Each row comes from the steps of one walk. Every step used is in the known rows, and no mark comes twice. Write the walk behind each row, first mark first.
Known rows
l -> m -> d -> t: [-14, -23, -4, -3, 0, 4, -34, 24, -34, -16, -9, 2, 2, 16, -25, 15, 1, -11, -23, -8, 8, 9]
x -> l -> b -> m: [5, 9, 0, -18, -6, -25, 11, 43, 7, 36, 18, 12, 29, -23, 36, -21, -6, -7, 27, 0, -3, -2]
m -> b -> t: [23, 5, -33, 11, 7, -36, 3, -37, -20, 21, -7, 7, 1, -13, 3, -35, -44, 53, 14, -10, 4, -20]
d -> t -> l -> b -> m: [16, 16, 7, -12, -10, -26, 12, 24, 22, -5, -9, 20, 25, -16, 22, 43, -20, -21, 1, 20, -10, -3]
b -> l -> m -> d -> t: [29, 5, -8, -6, 14, 26, -27, 68, -37, -10, -32, 13, -20, 2, 0, 5, 11, -7, -41, 12, -6, 0]
b -> d: [-30, 6, -7, 18, -2, 21, 5, -31, 15, 4, -16, -42, 25, -7, -16, -83, 31, 17, 2, -33, -6, 9]
d -> t -> l -> k: [-1, -13, 54, -19, -42, 13, -7, -32, 7, -35, -3, -24, -11, 18, -24, 4, -3, -63, -18, 8, 32, 13]
t -> l -> d: [-32, -7, 20, 12, -5, 8, 16, -1, 14, 2, 40, -21, 8, 23, -10, -27, 36, -3, 26, -3, -9, 11]
d -> t -> l -> m -> b: [3, -13, -12, -6, -1, 4, -6, -19, 2, -19, -6, 22, -24, 15, 3, 75, -14, -3, 9, 10, 12, -18]
m -> d -> t -> l -> k: [1, -24, 36, -10, -18, 22, -11, -26, -13, -40, 4, -2, -2, 15, -27, 24, -18, -43, -30, 13, 16, 26]
d -> t -> l -> m: [-12, -15, 26, -10, -22, -1, -11, -10, 21, -17, 0, 9, -1, 28, -1, 43, 8, -38, 8, 6, 22, 9]
b -> m: [-13, 8, 23, -12, 2, -21, 9, 10, -15, 50, 3, 7, 17, -17, -11, -35, -4, 2, -9, 1, 0, 11]
m -> b -> d -> t: [7, -2, -35, 15, 2, 32, -12, -26, -14, -23, -34, -33, 7, -22, -22, -22, 0, 30, -26, -30, -12, -19]
b -> l: [27, 30, 38, 6, 5, 24, 11, 38, -3, 27, -12, -25, -15, -8, 9, -74, 21, 7, -21, 0, 1, -10]
m -> b -> d -> t -> l -> k: [-6, -4, -35, -3, -14, 37, -3, -59, 12, -52, -25, -25, -14, -24, -20, 22, -1, -13, -19, -9, 0, -9]
d -> t -> l: [9, -14, 67, -1, -29, 10, 2, -23, 18, -17, 7, -6, 13, 33, -7, 12, -11, -25, -5, 3, 19, 16]
x -> l -> m -> d -> t: [-2, -43, 15, -19, -11, 15, -36, 24, -25, -9, 15, 24, 7, 30, -5, 22, -2, -23, 5, -8, 16, 24]
x -> l -> b: [4, -1, 20, 0, -16, -8, 4, 24, 19, 4, 23, -27, 21, 2, 34, -53, 13, -1, 41, -17, 6, -11]
x -> l -> m: [-20, -22, 16, -18, -17, 1, -13, 15, 10, 22, 28, -2, 5, 26, 12, -24, 21, -21, 38, -13, 27, 8]
t -> l: [-15, -6, 62, 8, -5, 7, 20, -28, 26, 15, 22, -1, 6, 29, 5, -22, 5, -1, 21, 3, 12, 19]

Write each row's walk
[29, 1, -14, 11, 11, -34, 16, -59, 15, 15, 8, 32, 2, 8, 27, 10, -52, 44, 31, 6, 5, -7] : m -> b -> t -> l
[8, -29, 54, 8, 1, 19, -3, -17, -5, -23, 11, 20, 8, 36, -12, 28, -21, -3, -12, 8, 5, 30] : m -> d -> t -> l
[-23, 1, -35, 1, 17, -10, -5, -2, -19, 18, -7, -10, -33, -6, -3, 8, 10, 26, 12, -8, 4, -27] : l -> m -> b
[-17, -1, -17, 4, 19, 1, 11, -25, 17, 11, 11, 22, -33, 10, 21, 48, 3, 16, 29, 10, 7, -12] : t -> l -> m -> b
[-3, 14, -11, 4, 33, -28, 25, 22, 12, 18, 13, 50, 17, -20, 27, 39, -16, 20, 10, 24, -32, 14] : t -> l -> b -> m -> d
[-9, -11, 15, 0, -28, 11, -20, 29, -28, -18, 9, -49, 20, 10, -42, -42, 25, -19, -16, -20, -3, -4] : l -> d -> t
[15, 0, -58, 17, 10, -29, 14, -30, 6, 7, 24, 17, 11, -1, 10, 10, -19, 39, 37, 3, -23, -11] : m -> b -> t -> l -> d
[-32, -14, -11, 4, 21, -3, -16, 16, -26, 12, 8, 4, -6, 13, -12, -11, 15, 10, -1, -6, -1, 12] : l -> m -> d
[31, 36, -14, -4, 8, 25, 4, 17, -26, 7, -28, -36, -54, -43, 1, -36, 11, 3, -33, 10, -1, -32] : m -> b -> l -> k
[14, 6, -22, -3, 12, -22, -11, 54, -36, -3, -18, 18, 23, -36, -5, 20, -24, 5, -30, 8, -21, 0] : l -> b -> m -> d -> t
[11, 5, 25, 8, -18, -9, 5, 5, 27, -37, -2, -19, 13, 4, 18, 14, -2, -15, 6, 0, 4, -11] : d -> t -> l -> b
[-5, 24, 4, -2, 8, -35, 30, 19, 32, 23, 9, 25, 18, -23, 33, 19, -2, 2, 19, 20, -14, 1] : t -> l -> b -> m
[11, 6, -76, -1, 7, -54, -13, -20, -12, 20, -10, 12, -15, -14, 10, -3, -27, 34, 23, -7, 4, -27] : l -> m -> b -> t
[47, 25, -33, 6, 7, 36, -12, 67, -47, -7, -20, -29, -18, -23, -11, -14, 20, 14, -35, -2, -27, -39] : m -> b -> l -> d -> t
[-6, 29, -16, -4, 3, -42, 13, 39, -5, 29, -7, -8, 22, -41, 14, -28, 4, 8, 5, 1, -14, -15] : l -> b -> m
[5, -7, -22, 17, 3, 39, 6, -48, 19, -29, -20, -5, 4, -1, -3, 25, -5, 25, -4, -11, -12, -4] : m -> b -> d -> t -> l
[-15, 6, -44, 21, 17, 26, 8, -34, -2, 5, -21, -32, 2, -28, -12, -49, 18, 54, 0, -29, -19, -15] : m -> b -> d
[0, -12, 16, -27, -6, 0, -8, -2, -20, -9, 0, 42, 4, -10, -28, 59, -29, -47, -42, 29, 4, 37] : b -> m -> d -> t -> l -> k
[-6, -5, -22, -4, -10, -50, 4, -37, 40, 13, 14, 32, 10, 21, 26, 10, -13, -8, 38, 7, 14, 10] : b -> t -> l -> m
[-33, -6, 20, 0, 1, -7, 7, -18, 36, 6, 19, 8, -11, 27, 13, 17, 22, -14, 26, 4, 16, 10] : t -> l -> m
[-26, -3, 49, -9, -22, 4, 14, -42, 23, -9, 18, -28, -14, 10, -10, -17, 7, -41, 5, 6, 23, 15] : t -> l -> k
[11, 14, -16, 5, 34, 17, -6, 56, -17, 17, -16, 13, -28, -5, 12, -18, 24, 11, -19, 7, -13, 0] : b -> l -> m -> d
[32, 19, 8, 3, -14, 33, -17, 72, -28, -10, -14, -41, 3, -7, -17, -49, 36, -17, -40, -5, -17, -17] : b -> l -> d -> t
[-33, 3, -72, 16, 29, 16, 12, -43, 37, -5, -10, 12, -18, -9, 18, 23, 22, 32, 31, -8, -17, -7] : t -> l -> m -> b -> d
[14, -16, 30, -9, 11, 1, 1, 3, -18, 10, 7, 67, 21, 8, -7, 60, -36, -7, -24, 25, -8, 43] : b -> m -> d -> t -> l
